What can hang from each mark:
J566: J369 J867
J77: J439
J867: J786 J908
J369: J439 J786 J908
J439: J369 J740 J867
J850: J673
J587: J740
J786: J867
J68: J740
J673: J68
J740: J850
J105: J673

Every row comes from one small tree of marks. Brackets hold a mark, then the marks that hang from it, in the order of their numbers. Every link used is in the known rows. Which tree was each row made from?
(in the rows, 128 means zero)
Known rows:
{J673 {J68 {J740 J850}}}: 116 142 133 177 106 118 105 104 109 134 117 117 161 147 141 29 138 70 100 161 137 98 159 124 113 107 155
{J673 J68}: 146 135 125 104 73 120 101 128 129 150 121 104 137 161 105 64 171 81 104 181 109 103 171 142 128 122 120
{J673 {J68 J740}}: 121 153 128 157 111 118 107 124 115 166 127 98 155 147 134 46 175 97 112 169 120 103 182 128 115 108 144
{J369 {J786 J867} J908}: 231 111 83 96 37 106 159 125 57 173 225 164 129 130 77 130 152 134 118 86 107 181 140 87 109 104 121
{J105 {J673 J68}}: 143 109 165 102 102 113 95 145 173 138 106 163 106 109 147 93 184 54 130 201 78 125 158 131 138 114 115
{J867 J908}: 96 98 160 124 98 108 71 117 105 141 169 126 62 131 148 134 147 99 81 140 121 137 143 134 132 145 127
{J850 {J673 {J68 J740}}}: 118 155 145 177 144 173 115 164 146 147 153 44 142 153 176 111 184 81 78 163 133 124 216 150 173 134 163
{J740 {J850 J673}}: 118 112 165 168 102 173 111 122 141 70 133 125 92 144 204 114 102 30 66 168 171 157 124 145 189 146 150
{J587 {J740 {J850 J673}}}: 131 127 181 184 75 132 78 73 126 77 110 107 108 138 218 38 170 63 68 224 135 153 161 92 188 150 161
{J77 {J439 {J369 J786} {J740 J850} J867}}: 123 155 140 194 229 158 147 115 191 144 128 188 140 152 122 174 75 121 101 162 130 94 75 123 123 97 163
{J369 {J439 {J740 J850}} {J786 J867} J908}: 173 108 68 122 41 85 160 125 80 133 184 154 172 121 84 162 91 156 161 77 113 168 91 75 128 102 126
{J77 J439}: 141 138 166 143 164 161 132 130 174 152 131 141 60 138 168 144 159 117 101 204 123 135 102 133 127 135 116
{J566 {J369 J439 J786 J908} J867}: 162 124 100 81 133 141 181 124 82 106 97 101 145 91 97 123 154 183 176 16 180 144 73 121 88 161 88
{J587 {J740 {J850 {J673 J68}}}}: 137 131 174 182 71 123 73 74 125 79 106 100 130 145 202 21 170 52 67 223 127 133 171 93 176 145 160
{J369 {J439 J867} J786}: 168 121 64 118 84 123 140 129 166 129 127 117 116 101 97 188 148 119 117 167 136 176 119 87 175 159 89
{J566 {J369 {J439 J740} {J786 J867} J908}}: 136 98 112 94 109 112 178 146 65 141 151 133 138 96 95 113 114 178 199 58 124 137 140 101 58 132 127
{J439 J867}: 152 138 118 108 112 149 120 123 126 144 113 160 121 124 128 164 149 104 84 177 122 151 160 162 167 116 132
{J439 {J867 J786 J908}}: 140 119 110 107 134 96 80 125 128 126 166 151 124 142 109 150 111 112 66 132 103 98 169 155 128 114 132
{J369 J439 {J786 J867} J908}: 209 107 62 89 19 90 158 122 102 152 181 138 123 114 65 163 141 158 157 100 99 188 126 73 135 124 80
{J105 J673}: 136 104 181 104 109 130 102 147 176 131 111 173 62 97 183 124 182 66 130 207 88 169 137 129 159 127 105
{J439 {J369 J908} J740}: 110 129 135 146 147 153 122 132 146 161 147 135 139 180 107 140 125 173 168 118 78 129 123 141 128 65 151
{J740 {J850 {J673 J68}}}: 125 115 153 165 93 160 105 122 137 75 127 117 122 153 179 93 104 19 63 164 162 129 140 145 174 139 155
{J566 {J369 J439 J786} J867}: 125 153 126 84 150 140 168 134 111 113 70 87 132 93 118 108 140 162 172 64 206 139 76 128 113 193 88

Write each row's tree:
106 108 135 88 143 129 139 139 137 101 83 119 92 99 126 101 117 144 172 130 130 114 158 146 92 157 104
{J566 {J369 {J439 {J867 J786}}}}
111 135 143 101 168 123 140 121 60 129 129 107 128 101 118 102 134 141 124 21 205 113 90 131 78 182 125
{J566 {J369 J786} {J867 J908}}
142 139 137 170 210 145 124 102 204 160 144 174 83 140 99 186 118 124 84 161 114 100 112 117 121 122 125
{J77 {J439 {J369 J786} {J867 J908}}}
169 113 73 133 56 99 161 136 85 132 192 134 178 128 94 179 93 148 151 76 115 167 107 80 142 109 133
{J369 {J439 {J740 {J850 J673}}} {J786 J867} J908}
148 140 142 73 145 157 170 123 55 114 94 123 135 109 125 98 157 170 157 24 170 130 96 167 82 136 115
{J566 {J369 J908} J867}
90 140 164 230 153 162 120 116 118 112 138 108 116 126 229 81 126 74 82 152 170 159 143 121 161 127 172
{J68 {J740 {J850 J673}}}
75 123 111 148 137 106 93 142 158 88 126 116 159 137 142 185 71 126 113 138 118 108 128 148 169 128 140
{J369 {J439 {J740 {J850 J673}} {J867 J786 J908}}}
121 155 99 110 72 85 143 153 124 177 151 114 155 125 101 154 108 152 167 160 131 166 118 87 163 152 113
{J369 {J439 J740} {J786 J867}}
84 136 148 75 173 91 113 133 118 89 91 84 122 120 117 87 100 175 163 39 173 76 100 157 83 181 86
{J566 {J369 J439} {J867 J786 J908}}
131 132 129 71 134 147 165 122 89 98 63 108 130 99 115 119 152 190 184 36 164 133 87 159 100 149 89
{J566 {J369 J439 J908} J867}
111 150 138 185 237 139 128 123 184 175 158 171 130 147 104 202 102 150 101 146 109 85 102 124 110 101 160
{J77 {J439 {J369 J786} J740 {J867 J908}}}
126 144 117 69 170 119 157 154 91 96 96 89 178 128 109 98 117 218 198 13 148 91 85 159 71 127 103
{J566 {J369 {J439 J740} J908} {J867 J786}}
85 133 112 134 108 128 119 126 151 102 78 141 151 121 142 181 93 126 135 170 126 140 105 147 182 122 131
{J369 {J439 {J740 J850} J867}}
98 158 175 169 218 161 129 135 206 167 124 141 95 166 144 148 123 153 137 192 105 103 94 139 125 105 139
{J77 {J439 J369 J740}}
118 83 115 107 142 130 153 134 91 84 112 145 139 103 117 116 94 163 176 63 115 105 133 139 61 108 135
{J566 {J369 {J439 {J740 J850} {J867 J786}} J908}}
121 89 111 95 148 130 157 148 92 106 115 129 137 104 112 127 118 184 188 67 102 109 146 143 62 108 129
{J566 {J369 {J439 J740 {J867 J786}} J908}}
82 126 101 118 132 91 92 146 153 123 123 113 150 131 117 186 103 159 137 149 97 111 133 146 152 121 122
{J369 {J439 J740 {J867 J786 J908}}}
107 115 112 110 90 113 95 112 162 121 97 131 91 109 118 193 135 127 116 170 112 149 143 141 176 147 91
{J369 {J439 {J867 J908}}}
82 116 139 105 131 97 150 147 85 148 138 121 121 93 111 105 95 154 183 94 145 123 144 107 74 169 129
{J566 {J369 {J439 J740} {J786 {J867 J908}}}}
118 163 99 162 189 148 133 134 164 174 136 152 186 161 78 180 98 146 129 139 114 113 135 130 153 87 169
{J439 {J369 J786} J740 J867}
145 152 127 159 234 146 139 136 195 156 150 168 144 173 102 175 101 176 124 137 76 72 109 147 97 60 149
{J77 {J439 {J369 J908} J740 {J867 J786}}}
